Each row was made from one small tree. Brackets hold a mark, then the marks that hang from it, in the order of their numbers. Every link used is in the known rows. Write each row's tree.
Known rows
(q258 (q309 q251 q559)): [ -3.7  -3.6  -2.7   2.8  21.7  13.4  12.1  -6.6   4.8 -13.4  43.9  -8.5
  -4.4   7.3 -13.5  13.0  33.1 -11.4 -10.2]
(q251 (q309 q409 q559 q861) q954): [  5.2   5.3 -11.7  -1.0   8.9  13.1  -0.5  -0.3  10.8   8.7   8.3   4.1
   0.4   8.8 -11.2  -1.5  -0.8   8.7  20.6]
(q251 q309 q954): [ -5.9   4.1   0.9   6.8  20.1   5.9   4.7  10.3   3.1   3.5  21.0  17.3
  -6.6  10.1  -7.4 -14.3 -10.6  -6.9 -35.0]
(q309 q251): [ -9.4  -5.4 -14.0  -3.2  19.9   7.8   6.9 -10.1  -2.1  -0.9  31.6   0.9
  -2.1   9.2 -18.1   1.0  -9.3 -11.4 -45.3]
(q861 (q309 q409 q559)): [ -8.4   9.6 -18.5  15.7  11.1  13.5  -4.8 -29.9 -16.0  -4.0   5.5  -2.6
   3.5   1.1  -6.1  26.0   6.6  -6.3  41.2]
(q954 (q251 q309)): [-10.3  -2.3  -9.7  -9.0   7.9   5.8   1.8   5.7  -5.7   3.9  10.0   4.2
  11.3  -5.3  -4.9   5.7 -26.1 -12.6 -50.6]
(q258 (q309 (q251 q954) q409 q559 q861)): [  4.7  -1.7 -10.0  -2.7  11.2  21.4  10.9 -10.8  13.7  -4.9  31.3 -13.3
  -9.1   6.8 -18.2   2.0  30.0   5.3   1.6]
(q258 q309): [ -5.7   8.7   1.5  11.7  17.3  12.5  12.9 -20.5   3.3 -14.7  47.5  -1.4
  -0.6   5.9  -1.9  -4.4  13.2 -17.2 -37.8]
(q258 (q309 (q251 q954) q559 q861)): [  4.5  -4.4  -1.9  -0.1  17.2  21.9   3.9 -12.6  12.8 -11.4  31.2 -11.4
  -3.9   7.3 -10.0  -7.7  46.7  -2.7 -23.2]
(q559 (q309 q251 q409)): [-10.4  -5.6  -5.4  -5.9  23.7   7.9  11.7  -7.3  -7.0   4.6   9.4  -5.7
  -9.1   5.4 -19.8   5.8 -19.4  -2.4 -28.6]
(q954 (q251 (q309 q409 q559 q861))): [ -1.4  -1.5 -20.1 -15.0  -1.0  11.7  -2.4  -3.2   0.5   8.1  -0.2  -6.1
  16.4  -6.3  -8.3  16.2 -18.3   0.0  -6.4]
(q559 (q309 (q251 q954) q409 q861)): [ -2.0  -5.7  -5.1  -8.9  19.5  16.4   3.7 -13.3   1.6   6.4  -2.8  -8.4
  -8.6   5.6 -16.4 -14.9  -5.8   6.0 -41.3]
(q309 q251 q409 q861): [  0.1  -0.4 -27.4 -13.6   5.0  14.7   8.3 -28.2   5.2   7.8  22.3  -9.9
   2.4   7.0 -22.2  -2.2 -28.8   5.0 -30.8]
(q309 (q251 q954) q409 q559 q861): [  5.4  -6.5 -25.2  -9.4   8.0  19.3  -2.3 -11.5  10.3   7.2   9.4 -10.1
  -4.3   8.8 -24.3   7.1  17.8  12.5  22.4]
(q861 q309): [-11.6  10.4  -8.8  17.9  16.4  12.1  -5.8 -34.6 -18.8  -8.5  11.0   3.7
   5.9   1.6   2.2   0.5  -1.9 -17.4 -26.7]
(q537 q954): [ -8.9   3.5  -3.4   6.1  14.5   3.2   3.1 -19.4  10.0  -3.3  23.7 -11.6
   5.3   2.7  -0.8 -36.5  -8.3 -20.7 -22.7]
(q537 q376 (q954 (q251 q309))): [-11.0  -8.5  -2.8 -11.3  -8.3   1.0   8.7   9.5  13.8  -0.5   9.3 -45.9
  13.3  -7.1   2.3 -35.1 -32.0 -13.9 -38.0]
(q559 (q309 (q251 q954) q409)): [ -9.5  -7.7  -2.3  -3.1  25.2  10.2   9.6   2.8  -3.2   5.7   4.6  -1.5
 -16.9   6.6 -21.2  -2.5  -7.2   1.3 -29.2]
(q309 (q251 q954) q559): [ -4.2 -11.8 -11.6   0.8  22.9  12.3  -3.6   6.6   2.8  -1.8  18.9   0.7
  -9.0  10.8 -20.1  10.5  36.5  -3.4   7.6]

Write each row's tree
[ -7.5  -3.0 -18.0 -10.5   3.8   6.8   2.4   9.4  -3.8   7.6   5.5  -0.9
   9.8  -5.5 -12.0  26.1 -19.7  -3.7   3.5] : (q954 (q251 (q309 q409 q559)))
[ -4.1   6.3 -14.3   0.5  12.5   3.8   9.0  -0.4   1.7   6.0  23.3   4.8
   4.2   8.3 -13.8  23.2 -21.6  -1.8  33.5] : (q251 (q309 q409 q559))
[-11.7  -8.5  -6.4  -7.5  -9.4   4.8   3.8  -1.6  12.9  -4.5  10.3 -49.6
  12.8  -7.7   3.1 -34.7 -15.0 -15.3 -33.8] : (q537 q376 (q954 q251))
[  4.1  -4.2 -29.9 -12.9   6.3  16.7   0.6 -24.2   7.2   5.3  15.6 -15.0
   5.5   7.4 -22.8  17.0   2.3   8.5  23.0] : (q309 q251 q409 q559 q861)
[ -4.2  -8.9 -21.9  -2.3  15.3  11.4   5.3   8.5   4.0   6.6  18.5  -1.4
 -15.0   9.8 -30.1  22.1  15.2   6.6  37.4] : (q309 (q251 q954) q409 q559)
[-12.6   2.8 -19.5   6.1  13.6  10.8   6.5 -23.0 -16.6   1.2  12.5  -1.7
  -5.6   2.0 -16.4  11.3 -23.0  -6.2 -16.8] : (q861 (q309 q251 q409))
[ -3.1  -6.0   1.0   5.6  23.1  15.5   9.7   3.8   8.0 -12.1  39.1  -4.2
 -12.4   8.2 -14.8   4.2  44.8  -7.8 -10.6] : (q258 (q309 (q251 q954) q559))
[ -3.9  -1.0 -12.2 -13.5   3.1  11.0  -3.1  -7.1  -1.6   4.3   4.1  -1.5
  18.1  -5.7  -1.4  -3.8 -24.7  -8.8 -61.1] : (q954 (q251 (q309 q861)))
[  4.8   2.6  -3.3   1.8  15.1  14.1  -7.8  -2.5   9.3   2.2   8.3   6.3
   4.9   9.6  -3.3 -10.7  15.6   0.6  -3.9] : (q251 (q309 q559 q861) q954)
[ -6.4  -5.9  -9.5 -16.8 -15.8   4.4   9.5   0.5  18.0   4.0   4.2 -51.6
  15.5  -8.3   0.4 -37.1 -41.4  -5.5 -31.2] : (q537 q376 (q954 (q251 (q309 q409 q861))))
[ -1.5   5.7  -5.8  -2.2  14.7  15.1   0.3 -33.8  -1.7   1.8   0.6  -9.3
   5.9   3.5  -4.5  -7.8 -13.0  -0.8 -25.9] : (q559 (q309 q409 q861))
[  1.4  -5.8 -12.9  -6.8  14.6  18.2  -3.4 -17.5   7.5   1.5  16.2  -2.4
  -1.9   9.1 -13.5 -24.2   7.1  -0.6 -61.9] : (q309 (q251 q954) q861)
[ -8.5  -2.2 -17.4   8.9  16.1  14.5  -2.0  -9.5 -13.4   0.8   2.0  -1.5
 -11.0   3.6 -18.0  18.6  13.6   0.5  25.6] : (q861 (q309 (q251 q954) q409 q559))
[ -1.9  -8.2   3.4  -6.2  25.9  16.9  -3.8 -15.1   0.2  -0.2  -2.9  -6.3
  -4.0   6.4  -8.5 -24.5  11.0  -2.1 -65.5] : (q559 (q309 (q251 q954) q861))
[  5.2   9.7 -11.2   4.0   6.0  19.9   8.0 -31.5  10.5  -9.5  34.8 -14.2
   5.9   4.5  -6.1   8.8  22.8  -1.4  17.3] : (q258 (q309 q409 q559 q861))
[-10.2  -0.6 -16.5 -11.1   2.8   5.3   7.4   6.9  -4.8   9.2   9.7   2.6
   7.8  -5.7 -11.5  13.4 -39.5  -5.9 -31.2] : (q954 (q251 (q309 q409)))
[ -1.6  -3.6 -13.6 -13.3   4.0  12.2  -8.1  -4.5   0.0   2.6  -0.3  -4.7
  20.4  -5.7  -1.8   8.8  -5.2  -6.5 -26.2] : (q954 (q251 (q309 q559 q861)))
[ -9.2  -8.9  -9.0 -12.8 -11.7   1.8   9.7  13.0  15.7   2.0   5.5 -49.8
  12.2  -7.3  -3.3 -19.1 -26.7  -7.0   4.7] : (q537 q376 (q954 (q251 (q309 q409 q559))))
[ -3.0  -3.8  -8.1 -11.6  18.2  14.4   5.7 -23.6  -1.4   4.8   1.9 -12.4
  -0.5   4.6 -15.3  -6.7 -17.5   2.4 -40.4] : (q559 (q309 q251 q409 q861))
